Known rows, with every way that one mark hangs from another
J_959[J_180[J_322[J_994]]]: [ -3.3,  -8.0, -23.3,  32.7,  20.8,  23.6,  -5.7, -26.2,  19.5,  17.2,
  21.6,  11.5,  17.7,  25.8,  18.8,  14.2, -14.6, -20.1,   5.3]
J_322[J_994]: [ -8.1,   1.2, -11.4,   6.9,   5.4,  12.6,  -8.6, -14.9,  18.7,   0.8,
  -0.6,  14.5,  11.4,   7.0,  11.9,  11.9,  -7.8,  -3.6,   9.7]
J_180[J_913[J_994]]: [  1.9,   7.2,  -0.8,  17.9,  12.8,   5.0,   2.9, -15.4,   2.8, -19.0,
 -24.1,  -2.1,  -5.4,  -0.2, -27.1,  12.9,  -3.8,  13.0,  27.9]
J_959[J_180 J_994]: [ -5.0,  -5.6,   6.8,   2.5,   8.5,   7.2,   7.6, -12.6,  -8.5,  26.5,
  18.8,  13.8,  25.7,   7.0,   4.3, -15.1,  -6.3, -21.3,  19.9]
J_959[J_994[J_311 J_322[J_180 J_281]]]: [ 27.0, -15.2, -11.8, -28.3, -18.9,  -5.4,  -1.2,   9.4,  18.7,  10.4,
 -27.1,  56.3,  20.3,  -6.2,  25.2,  14.3,  27.7, -23.4,  11.8]
J_913[J_994[J_311 J_959]]: [ 17.8, -14.0, -18.7,   2.9,  27.1,  17.4,   2.0,  11.5, -32.4, -22.1,
  -5.3,  -0.5,  -9.5,   7.6,  -6.3,  24.8,  15.3,  33.2,   0.9]
J_311[J_994[J_322 J_959[J_180[J_913]]]]: [ -0.6,  -6.8,  15.5,  28.3, -19.3,  15.3,  42.9, -31.2,  -5.5, -13.4,
  15.4,   9.8,   3.4, -24.9,  18.9,  -9.7,  19.5,   3.7,  37.2]
J_311[J_994[J_322[J_180[J_913] J_281]]]: [ 10.2,  -8.9,   8.6,  13.7, -33.5, -22.2,  11.6, -13.5,  41.3,   5.7,
 -35.0,  35.2,  -5.6, -26.2,  14.5,   9.9,  19.2,  -5.7,  37.6]
J_180[J_322[J_281] J_913]: [ 22.1, -10.7, -10.9,  21.9,   0.7,  -4.7,   4.1, -32.2,  22.1,   1.5,
 -12.2,   8.8,  -8.9, -14.5, -10.2,  12.6, -15.1, -24.1,   9.4]
J_959[J_994]: [-10.9, -14.1,   4.6, -20.4,   2.2,  -6.3,  -4.7, -17.4,  -4.8,  -2.3,
  10.0,  14.7,  13.8,  -3.3,   0.4,  -6.0,  -8.2, -16.9,  13.4]
J_994[J_311]: [ 15.5,   4.6, -13.4,   5.0, -11.6,   9.2,  -7.8,  13.3, -12.8,  -9.5,
  -0.2,   8.2,  -0.2,  11.2,  -1.0,   5.8,  11.2,  14.9,  -5.6]
J_322[J_281]: [ 16.4,  -7.0,  -4.8,  -7.2,   1.0,  -3.9,   7.5,  -1.3,   4.3,  29.0,
 -11.3,  13.2,  -5.4,  -9.1,   8.7,  -1.8, -10.3, -13.6,   9.2]
J_994[J_322 J_959[J_180]]: [  9.8,   0.1,   1.1,  -4.8,   1.0,  29.9,  35.3,  -3.7,  -8.0,   4.0,
  18.8,   8.8,  13.1,  -9.2,  33.3,  -1.7,  24.1, -12.7,   3.6]
J_311[J_994]: [-16.7, -22.1,  10.7,  16.1,  -6.3, -17.2,  -0.3,  -5.0,  -6.2,  -0.4,
   7.1,   0.9, -14.0,  -3.2,   0.1, -14.6,  -1.6,  15.9,  13.7]
J_311[J_994[J_322]]: [-18.2, -19.5,  11.2,   1.0, -16.7,  -8.7,   2.9,  -3.6,  19.2, -15.6,
   0.7,  13.9,  -9.9, -14.7,  11.4, -16.3,  15.1,   9.4,   7.5]
J_959[J_180 J_994[J_311]]: [ 12.2,  -1.5,  -3.8,   6.3,  -4.1,  13.6,   1.5,   9.1, -20.0,  10.0,
  16.7,  16.8,  19.6,  18.3,   4.1, -10.8,   6.8,  -8.6,  15.6]
J_180[J_322[J_994[J_959]] J_913]: [  3.5,  -8.1, -18.2,  21.5,  12.7,  20.7,   8.4, -57.3,  10.6, -25.0,
  12.3,   8.7,   0.3, -12.5,   8.1,  35.1,  -9.3,  -8.1,  13.7]
J_994[J_322]: [  3.4,  -2.3,   0.3, -13.9, -15.7,   8.2,   2.1,  -1.8,  22.0, -14.9,
  -1.4,  16.4,   4.8,  -9.6,  14.4,  -3.0,  27.1,  -7.0,  -7.7]
J_959[J_180[J_322[J_281] J_913[J_994]]]: [ 22.4,  -7.5, -10.1,  44.8,  33.6,  10.4,   8.9, -28.2,  11.4,  27.0,
 -14.9,   0.3,  -5.3,   8.1, -14.2,   7.9, -19.0, -19.1,  29.3]
J_180[J_913[J_994[J_311]]]: [ 14.2,   9.9, -15.3,  23.7,   2.5,  15.6,  -5.2,   1.9,   1.9, -27.9,
 -28.7,   5.7,  -3.6,   6.9, -32.2,  20.2,   8.7,  21.9,  23.1]

Rows
[ -6.6, -10.2,   5.3, -26.9, -18.1, -14.7,  -4.6,  -7.0,  24.6,  -2.4,
 -14.9,  40.4,  27.3,  -6.5,  17.4,   9.6,  22.1, -19.6,   7.4] | J_959[J_994[J_322[J_180]]]
[ 32.1,   8.6, -26.8,   6.8,  -9.9,  14.8,   9.1,  -2.6,  19.7, -11.7,
 -42.4,  28.9,  -5.6, -15.0,  -7.6,  12.5,  22.4,   1.0,  24.6] | J_180[J_913[J_994[J_311 J_322[J_281]]]]
[ 20.5,  -8.7,  -4.9, -12.3, -15.8, -10.6,   4.3,   9.9,  34.0,  25.1,
 -35.3,  36.9,   6.0, -14.3,  25.6,  12.4,  16.5, -25.4,   4.2] | J_994[J_322[J_180 J_281]]
[ 40.7,   3.4, -19.6,  20.0,   1.9,  -2.5,  -2.6,  14.4,   9.2,   8.0,
 -60.1,  23.1,  -0.6,   5.4, -17.1,  35.9,   6.0,   9.8,  29.9] | J_322[J_180[J_913[J_994[J_311]]] J_281]
[ 13.7,  -1.1, -14.1,  31.6,  -0.8,  17.0,   2.5, -28.3,   0.8, -15.3,
  16.2,  19.4,  20.7,  13.7, -13.6,   9.0,   4.6, -18.2,  19.7] | J_959[J_180[J_322 J_913] J_994[J_311]]
[ 23.9,  -0.9, -35.5,   4.6,  -7.6,  15.5,  -6.5,  -3.1,  15.5,  19.2,
 -11.6,  29.1,   6.2,   3.0,  15.2,  13.2,  -4.2,  -5.4,  20.7] | J_322[J_281 J_994[J_311]]
[ 25.0,   6.4,   3.9,   8.4, -13.7, -16.0,   9.3,  -9.5,  20.7,  23.2,
 -36.7,  16.9,   6.3, -16.1,  -0.9,  26.1,   7.9, -14.3,  28.8] | J_322[J_180[J_913] J_281]
[ 16.0, -15.1, -10.4,  -9.7,  12.1,  -8.1,  -2.2,  14.2,  30.4,  22.4,
 -52.1,  26.7,   0.7,  -1.3,  12.4,  20.6,  12.9,  -7.8,  11.0] | J_913[J_994[J_322[J_180 J_281]]]
[ -3.3, -11.9,  22.6,   8.3, -25.7, -11.9,  22.4, -21.3,  11.9, -24.6,
 -14.2,  22.2,   0.4, -30.6,  18.6,  22.5,  26.2,  17.0,  26.5] | J_311[J_994[J_322[J_180[J_913]] J_959]]
[ 23.6,   2.5, -11.2,  14.5,   4.1,  31.5,  24.9,  11.1, -36.7,   2.6,
  19.2,   2.6,   8.2,   9.5,  20.0,   8.3,  15.2,  11.4,   6.6] | J_994[J_311 J_959[J_180]]
[ 18.2,   5.0, -19.1,  -3.4, -28.9,   4.6, -11.0,  29.9,  21.0, -15.1,
 -25.9,  33.4,  13.5,   6.1,  14.8,  23.4,  40.8,   8.2,  -8.5] | J_994[J_311 J_322[J_180]]
[ 20.6,  -8.5, -18.4,  -9.1,  15.0,  27.4,   8.4,  10.4,  -7.3, -33.1,
 -13.5,  16.1,  -3.9,  -4.6,   6.0,  18.5,  31.9,  21.7,  -4.8] | J_913[J_994[J_311 J_322 J_959]]
[ 19.3,   7.4,  -5.5,  -9.4, -37.8,  -1.9,  -2.2,  -6.1,  24.1, -29.2,
 -25.4,  50.3,  27.1,  -8.6,   2.3,  23.8,  33.0, -12.2,  18.4] | J_959[J_994[J_311 J_322[J_180[J_913]]]]
[ 30.6,  -6.6, -28.0,  -5.7,   3.7,  12.3,  -1.3,  15.4,  12.1,   4.1,
 -31.8,  32.1,  -4.3,  -2.9,  -0.4,   5.2,  20.9,   0.0,   5.4] | J_913[J_994[J_311 J_322[J_281]]]
[  9.6, -18.2,  -2.6, -36.2, -12.4,  -4.2,   8.5, -19.0,  20.6,  12.5,
  -7.3,  41.8,  14.4, -28.1,  22.6, -17.8,   9.0, -35.9,  13.3] | J_959[J_994[J_322[J_281]]]
[  3.1, -23.3,   2.1,  -0.8, -15.8, -16.0,   9.4,  -5.7,  20.8,  10.0,
  -9.1,  25.4, -10.4, -24.5,  21.9, -18.0,   4.8,  -3.4,  19.3] | J_311[J_994[J_322[J_281]]]
[-12.0, -22.3,  14.3,  -5.3,  -6.6,  -2.9,  22.8, -15.3,  -2.4, -22.7,
  16.1,  10.5,  -9.4, -27.5,  21.9,  -5.7,  21.5,  18.8,   7.4] | J_311[J_994[J_322 J_959]]
[ 18.4,  20.9, -21.7,  33.5,  -6.7,  43.9,  21.8, -23.3, -10.0,  -4.9,
  10.4,  12.9,  17.4,   3.2,  14.9,  27.3,   7.5,   4.8,  33.1] | J_322[J_994[J_311 J_959[J_180[J_913]]]]
[ 13.9,  -6.8,  -8.8, -22.5, -24.7,  -2.9, -13.1,   9.7,  18.2, -13.9,
 -15.7,  48.5,  26.4,   1.9,  11.5,  12.4,  32.5,  -9.4,  -0.2] | J_959[J_994[J_311 J_322[J_180]]]
[ 10.8,  -3.0, -34.1,  42.2,  12.8,  32.7, -13.1,  -8.3,  14.4,   3.7,
  19.0,  19.6,  14.9,  35.2,  15.7,  19.4,  -3.2,  -6.5,  -1.7] | J_959[J_180[J_322[J_994[J_311]]]]
[ -3.7, -20.8,   3.9,  14.2,  23.3,   5.0,   1.1, -22.7,  -0.7,  15.2,
  28.5,   9.9,  17.0,  17.4,   5.1,  -8.6,  -8.2, -30.0,   3.8] | J_959[J_180[J_322] J_994]
[ 24.9,   3.1, -11.9,  19.3,  12.9,  11.1,   4.8,   1.7, -17.8, -26.2,
 -34.3,  12.6,  -2.3,   4.7, -17.2,  54.7,  18.2,  34.3,  24.4] | J_322[J_180[J_913[J_994[J_311 J_959]]]]
[ 30.5, -10.7,  -3.3,  32.2,  15.9,  19.8,  34.6, -36.4,  -8.7,  17.5,
  11.4,  -0.2,   0.6, -12.8,  11.3,  14.9, -11.3, -24.2,  21.1] | J_994[J_959[J_180[J_322[J_281] J_913]]]
[ 37.5,  -7.0, -20.6, -23.0, -15.1,  18.7,  25.4,   3.9,  -3.0,  -6.2,
  -6.4,  29.0,  -1.6, -23.9,  32.2,  12.7,  27.3,  -0.6,  -5.4] | J_994[J_311 J_322[J_281] J_959]
[ 42.4, -19.3, -23.5,  25.0,  20.8,  19.8,  20.9,   1.3, -23.5,  16.6,
  18.8,   8.2,  -1.9,   6.0,  25.7,  11.8,  -1.3,  -7.0,  -2.0] | J_994[J_311 J_959[J_180[J_322[J_281]]]]
[ 15.0,  -6.5, -28.4,   1.6,  -1.5,  29.8,   2.9, -13.2,  -6.6, -15.8,
   9.1,  11.8,   6.8,   1.3,  22.3,  29.6,   5.4,  15.1,   5.8] | J_322[J_994[J_311 J_959]]
[ 17.0,   5.1,   7.0,  -5.7, -20.8,  11.1,  29.1, -35.0,  19.9,  21.4,
  -7.5,  40.1,  29.5, -24.8,  14.1, -16.4,  10.2, -48.0,  40.9] | J_959[J_180[J_913] J_994[J_322[J_281]]]
[ 20.6,  -5.5, -19.4,  23.8,  36.3,  29.7,  13.2,   9.6, -41.4,   0.2,
   1.2,  -3.4,  -0.9,  20.8,  -0.2,  19.6,   9.0,  26.6,   7.7] | J_913[J_994[J_311 J_959[J_180]]]
[  4.6,  11.4,  -5.1,   9.9,  -0.2,  14.9,   7.9, -19.1,  29.1, -28.8,
 -29.1,   8.8,  -0.6, -12.1, -16.7,   7.6,  17.8,   1.2,  18.7] | J_180[J_913[J_994[J_322]]]
[ 15.1,   5.9,   4.8,  -7.4, -21.7,   6.6,  20.3, -16.1,  15.2, -25.3,
 -17.8,  25.1,  12.7, -23.4,  17.7,  33.3,  30.3,  -4.3,  12.6] | J_994[J_322[J_180[J_913]] J_959]
